In the rows, zero is written as 128.
Known rows, with every step that occurs
U/K/D/M/V: [126 115 172 139 128 141  83 126 113 132 119 168 135 140 158 102 142 107
 125 133 154 137 126 132 132 149 122 113 139 144 112 125 114 144 137 115
 139 142 140 136 122 142 143 140 135 116 129]
Q/U/K/D/M: [149 107 137 136 133 157 111 125 108 103 136  98 120 115 168 122 134 129
 138 134 147  91 125 138 105 169 116  98 122 132 135  97 114 108 107 111
 118 165 146 106 135 146 136 115 156 141 153]
A/M/U/K: [149  77 184 118 134 105 104 138 120 118 177  13 130  79 149 122 150 164
 120 136 141 123 116 131 117 131 134 139 118 125 149 141 111 123 121  98
 106 169 155 106 154 138 153  91 124 119 138]
V/Q: [124 161 126 137 131 125 168 121 128 106 101 126 117 123 108 142 137 136
 111 122  87 124 128 118 133  95 111 116 122 124 138 119 125 129 109 149
 141 116 130 129  84 129  99 110 117 124 112]
K/D/Q/U: [117 149 111 105 144 140 134 139 117 124 111 137 129 120 146 125 100 134
 139 142 125 108 136 119 114 131 116  99 105 133  89 132 133 131 145 121
 175 148 130 150 158 138 153 146 147 117 128]
H/V: [165 125  65 138 117 107 124 136 147 156 118 143 145 133 146  90 138 164
 123 102 114 135 133 111 126 125 143 153 132 121 147 128 129 143  90 164
 109 143 125 118 117 118 110 135 117 134 128]
U/Q/V: [125 146  97 136 111 110 140 117 170 156 129 163 116 142 108 144 112 123
 136 135  99 143 160  95 136  90 132 152 154 135 115  89 132 126 122 121
 126 114 104 141 172  93 107 138 134 137 107]
Q/D/M/A: [129 123  92 120 121 126 125 130 142 107 143 143 133 146 113 136 135 107
 127 136 134 139 105 145 145 124 151 165 148 126 131 167 137 113 144 152
  96  96 123 109 118 133  99 135 124 144 134]
V/Q/D: [131 165  89 128 123 127 159 128 131  95 116 127 121 128 112 150 140 133
 106 148  99 131 131 124 157  76 134 143 114 128 130 128 138 125 105 155
 136 106 126 119 106 128  93 111 115 123 116]
M/A/K: [112 114 148 121 108 172 129 122 112 132 137 132 126 122  91 121 135 115
 139 111 144 133 122 152  86 168 132 103 135 110 188 120 145 111 134 110
  98 100 116 132  80 121 127 124 114 148 121]
A/K/D/Q/V: [ 97 133 117 116 132 162 128 128 121 147 106 142 131 142 119 109  88 137
 124 131 143 122 167 141 123 135 142  90 107 119 118 115 146 136 132 119
 164 104 125 159 126 128 167 155 115 134 131]
D/M/A/K: [ 95 103 166 131 124 131 125 125 135 122 133 136 127 158  98 127 129 106
 128  97 129 130 100 146 102 165 131 119 159 113 144 152 125 110 157 139
 103  82 122 118  61 140 114 145 114 153 136]
A/K: [108 134 117 130 130 172 142 129 128 149 124 117 132 113 111 104 115 142
 122 120 141 119 138 151 119 150 137 103 121 113 172 108 136 123  96 143
 126 107 136 143 102 109 144 118 108 146 138]
U/Q/D/M/A/K: [106 159 112 123 101 111 121 140 169 136 139 144 122 139  96 153 126 108
 130 144 124 136 126 122 147 112 158 161 162 139 125 112 148 119 150 142
 133  68 107 123 133 131 114 142 117 131 117]
H/V/Q/U/K: [182 126  80 142 108 105 122 135 124 115 109 110 128 137 156 111 148 162
 122 102 105 114 145 112 127 117 142 143 112 121 144 100 125 140  81 151
 113 141 122  97  85 142 105 127 113 129 132]
A/K/D: [100 134 125 116 129 169 129 127 125 148 120 125 130 117 125 102 103 145
 116 141 158 117 144 144 108 153 134  81 116 123 147 100 142 133 119 131
 164 102 139 145 121 118 162 145 114 139 135]
D/Q: [105 163 120 126 153 137 161 150 124 136 106 165 140 135 115 128 116 122
 151 107  99 127 132 123 146 110 120 135 122 118 106 167 132 138 130 139
 134 152 122 167 122 138 140 114 138 105 122]
Q/U/K: [166 112 120 140 134 166 125 128 104 107 142 100 121 100 162 122 139 131
 148 126 135  94 125 140 117 163 111 110 120 125 159  92 113 104  74 114
  93 178 143 108 137 128 129  92 156 143 149]
K/D/Q/V/N: [107 142 121 114 139 138 138 134 126 145 106 180 130 160 131 125 100 133
 126 133 123 136 153 108 130 113 121 111 107 135  82 137 139 148 163 119
 158 138 119 159 165 125 143 162 132 109 119]
V/N: [121 145 139 152 134 160 168 132 130 159 131 146 133 137 104 133 147 147
 123  95 121 124 108 117 124 125 113 130 123 135 179 118 133 134 125 157
  90 139 133 134 121 114 100 111 105 105 137]
A/K/D/M: [ 89 126 139 122 130 153 121 129 130 146 120 121 128 132 127 104 102 135
 111 136 153 119 137 146 108 158 140  83 127 123 133 112 135 130 137 139
 164  86 140 140  97 129 151 157 110 143 141]
A/M/D/Q/U/K: [150 110 164 112 140 102 117 125 119 115 184  48 131  95 150 136 127 173
 116 123 136 141 113 151  99 135 114 149 100 134 146 164 124 127 119  99
  96 170 156 124 125 145 140 104 146 109 118]
U/K/D/Q/V: [118 117 155 130 137 160  95 136 107 142 108 184 131 151 160 106 126 113
 131 146 150 134 155 123 142 132 123 107 115 137 100 122 127 152 138 107
 137 159 140 158 131 144 152 135 146 106 117]
Q/D/M: [130 136  80 128 135 125 133 134 153 109 140 143 137 146 123 127 130 114
 119 142 127 134 113 140 164 114 148 169 147 129 116 163 132 117 126 167
 112 108 135 112 134 125 105 130 126 142 136]
Q/U/K/D: [157 114 125 133 132 168 117 122 103 110 138 102 121 105 171 120 132 135
 142 137 149  93 130 136 107 167 115  98 111 131 142  88 115 107  98 107
 119 175 149 109 151 133 141 114 158 142 145]
M/U/Q/V: [155 120 110 134 118  94 126 126 146 151 120  93 122 102 120 159 135 129
 129 155 123 125 144 100 163  96 145 152 135 122 115 102 121 134 129  98
 131 144 113 123 188 109 132 102 117 115 123]
Q/U: [162 128  91 130 142 151 157 120 117 107 144  85 121  93 143 129 123 144
 147 114 114  90 118 136 106 150 107 114 119 118 161 104 116  93  79 123
 107 168 140 107 149 113 122 101 150 155 145]
D/M/V/H: [142 130 136 142 135  93 149 110 124 124 131 137 145 135 104 126 134 104
 148  74 105 148  94 140 131 123 109 161 144 125 131 164 118 129 129 159
 124 107 105 118 120 106 118 137 115 144 152]

Rows
[114 148 114 127 111 119 144 127 132  88 116 119 118 152 103 153 139 119
 106 129 105 129 125 140 147 103 146 138 124 123 132 135 141 123 133 150
 130  72 114 110  71 146  96 130 101 134 117] | V/Q/D/M/A/K
[123 177  85 126 109 114 137 143 172 147 137 159 120 118 107 151 128 123
 130 158 121 137 131 111 156  92 149 165 151 147 127 106 145 127 124 147
 140 104 116 135 170 111 113 126 129 123 115] | U/Q/D
[111 115 144 121 136 109 116 133 140 130 121 115 130 122 143 127 124 126
 106 150 142 122 113 114 122 140 127  99 134 137  85 143 117 137 171 129
 174 127 140 127 144 137 141 148 129 125 134] | K/D/M/U
[111 116 145 111 109 169 116 124  98 123 129 124 121 124 106 130 119 118
 153 120 149 119 130 149  86 173 134  96 119 115 158 119 150 106 151  96
 126 105 114 136  99 140 146 142 121 144 124] | M/A/K/D/Q/U
[160 136  61 135 110  81 126 140 149 118 108 131 137 158 140 116 145 158
 102 114 103 134 142 110 148  91 160 168 125 124 120 134 136 145 104 177
 119 105 116  99  89 140  92 143 100 130 125] | H/V/Q/D/M
[111 169  97 128 110  97 132 143 179 141 136 153 121 134 108 154 129 116
 126 145 116 139 125 113 154  95 149 169 166 145 109 121 136 126 138 154
 142  86 115 126 151 116 107 136 126 125 118] | U/Q/D/M
[119 117 161 125 136 156 102 126 104 143 110 182 137 146 146 116 133 114
 136 141 155 137 154 126 139 122 111 112 108 133 109 122 138 154 138 116
 143 148 130 153 134 135 148 127 152 115 125] | U/K/D/Q/V/H
[108 137 106 108 142 131 129 133 128 137 102 176 130 151 132 119  92 128
 129 141 123 134 158 109 134 114 124 108 111 132  74 139 135 140 154 116
 169 138 122 161 164 125 148 165 142 121 113] | K/D/Q/V
[ 91 116 158 115 125 122 110 125 134 129 131 151 127 144 126 123 119 115
 116 133 142 135 106 121  95 156 117  99 144 136 101 143 126 122 178 129
 156 108 130 126 108 137 123 166 133 137 125] | K/D/M/A
[ 94 129 143 120 140 120 125 131 143 135 125 145 128 139 143 117 112 128
 108 142 136 129 116 117 107 141 115  98 138 138  91 143 121 133 166 143
 171 116 142 135 129 130 125 164 137 133 127] | K/D/M
[ 91 126 149 121 120 135 116 135 137 153 116 107 125 123 121 119 109 135
 112 143 154 113 140 134 119 151 150  91 131 127 120 104 136 133 150 126
 176  86 131 139 118 133 163 148 104 133 135] | A/K/D/M/U/Q
[156 103  84 129 134 132 158  85 131 147 139 154 139 135 103 137 116 130
 136 111 119 149 151 122 131  99  98 154 108 109 151 122 140 125 104 136
 102 127 105 131 168  68 107 122 145 167 134] | Q/V/H
[176 164 105 143 124 111 158 112 105 106 104 130 130 114 103 127 132 118
 146  84  79 146 126 132 150  90 119 145 123 130 136 126 108 132  91 125
 134 131 100 136 134 103 123 128  93 121 120] | M/V/Q
[109 130 163 128 134 160  95 143 108 141 104 181 132 137 155 105 134 117
 130 149 153 129 140 125 137 137 119 101 118 139 111 129 129 154 138 114
 143 158 144 157 125 152 152 122 147  98 121] | U/K/D/Q
[147 109 147 113 134  94 129 117 139 125 193  57 132  87 137 131 128 181
 100 137 134 155 100 146  90 129 113 147 113 133 163 167 121 118 114 117
  96 153 163 121 126 121 121 109 134 121 112] | A/M/D
[125 138  98 117 149 124 165 122 117 141 107 171 145 153 100 139 104 118
 158  96  98 143 158 122 145  89 109 154 108 109 107 159 146 142 130 131
 124 136 102 159 144 106 132 126 144 131 129] | D/Q/V/H
[144 113 151 112 139  92 137 122 130 131 182  77 134 122 131 141 118 177
 107 114 126 157 118 136 102 115 116 160 103 133 143 172 131 131 130 107
  87 156 144 133 132 134 125 123 127 105 113] | A/M/D/Q/V/N
[145 136 131 132 125  96 134 140 143 150 122  83 121  79 118 158 146 132
 133 154 127 118 123 104 151 107 142 142 142 126 132 106 122 138 131 112
 141 146 123 122 173 116 133  94 118 103 126] | M/U/Q
[130 148 100 130 110 102 146 107 162 165 133 162 126 132  91 156 116 122
 144 127 106 146 153  96 130  85 114 164 140 128 131  91 146 133 125 133
 131 105  94 137 172  85 110 127 141 146 115] | U/Q/V/H
[103 114 150 112 104 169 114 119 112 133 131 138 120 122  97 120 123 120
 138 126 151 131 123 144  84 171 131  93 126 118 170 112 147 111 149 107
 122  97 120 132  92 126 136 141 117 147 117] | M/A/K/D
[122 107 146 140 133  79 127 128 161 133 125 105 125 140 121 152 133 114
 120 129 113 126 120 109 150 117 143 153 163 124  92 139 111 127 158 128
 127 115 119 110 140 132 118 130 119 131 135] | D/M/U/Q/V
[131 143 127 130 149 158 142 148  98 112 108 133 133 130 147 128 120 118
 172 110 109 102 139 136 135 134 119 129 114 121 113 142 125 126 114 115
 116 176 127 143 133 152 149 101 151 115 140] | D/Q/U/K
[156 142  76 123 130 111 142 120 133 113 139 142 142 135 110 132 136 111
 135 121 124 145 107 147 173  99 144 187 135 130 128 164 134 123 113 164
 114 101 112 113 153 110 116 133 115 143 145] | Q/D/M/V/H
[110 102 185 134 123 154  80 130 115 130 124 167 126 146 154 108 146 108
 123 144 164 135 119 131 116 161 121  98 140 140 119 123 123 138 156 115
 128 137 145 132  99 151 132 138 143 119 125] | U/K/D/M/A
[150 139 132 143 126 141 148 121 101  84 114  93 109 119 139 143 143 131
 125 121 103 101 132 125 122 116 114 107 108 126 146  90 118 112  88 124
 124 141 134 108  90 140 108  97 133 129 125] | V/Q/U/K
[110 161 107 127 100 100 127 140 171 135 142 155 121 139 100 158 133 104
 132 145 118 142 117 115 145 104 154 172 169 142 122 124 142 118 150 144
 130  84 109 123 143 125 103 137 126 127 115] | U/Q/D/M/A
[126 120 179 144 125 133  91 125 112 120 109 156 127 146 153 110 144 107
 118 135 143 136 126 132 136 135 122 105 130 146 108 122 116 149 141 117
 144 131 138 132 108 146 137 142 130 111 124] | U/K/D/M/V/Q
[119 120 161 133 125 163  92 134 113 138 118 171 127 127 161 103 141 121
 116 155 163 131 132 125 128 146 117  96 125 143 131 108 124 145 124 119
 141 152 153 143 126 134 141 122 147 114 121] | U/K/D
[151 153 103 119 146 116 152 112 114 128 126 136 131 102 141 154 120 144
 118 137 125 141 115 149 128 126 106 143 104 125 136 167 135 133 115 119
 104 168 138 143 116 138 118 100 148  98 110] | M/D/Q/U
[126  93 177 148 145 103 110 133 131 127 124 101 129 134 142 128 150 114
 119 124 140 122 103 131 150 142 135 131 152 121 112 153 103 135 148 131
 113 135 141 109 109 149 127 107 124 119 147] | D/M/U/K
[149  87 162 113 138  95 127 140 127 116 179   4 128  77 135 128 141 170
 118 129 129 122 110 129 109 121 133 146 116 121 149 148 110 118 118 105
 113 164 152 107 163 120 150  99 120 126 138] | A/M/U
[167 108 133 140 132 152 112 121  97 101 132 101 122 115 170 116 132 123
 151 121 140  99 123 140 114 164 118 107 118 135 130 100 106 109  99 104
 119 166 137 105 152 134 141 125 147 140 151] | Q/U/K/D/M/V
[148  95 152 131 133 127  95 134 106 137 106 106 130 109 153 128 146 124
 126 166 160 122 148 119 167 124 142 121 112 123 102 123 122 153 136  82
 133 172 133 130 170 138 160 104 127  98 131] | M/U/K/D/Q/V
[151 125 146 151 132  97 133 119 115  90 119 119 128 152 125 126 136 106
 141  80  95 128 110 137 143 125 122 141 145 132 111 140  98 121 119 133
 124 117 108 109  97 130 116 135 112 130 139] | D/M/V/Q/U/K
[ 99 105 161 135 126 113 129 122 137 117 135 143 128 159 106 132 140  95
 132  99 118 136  88 134 101 158 120 130 167 121 137 163 120 108 160 141
  99 100 123 113  73 138  97 136 128 145 128] | D/M/A
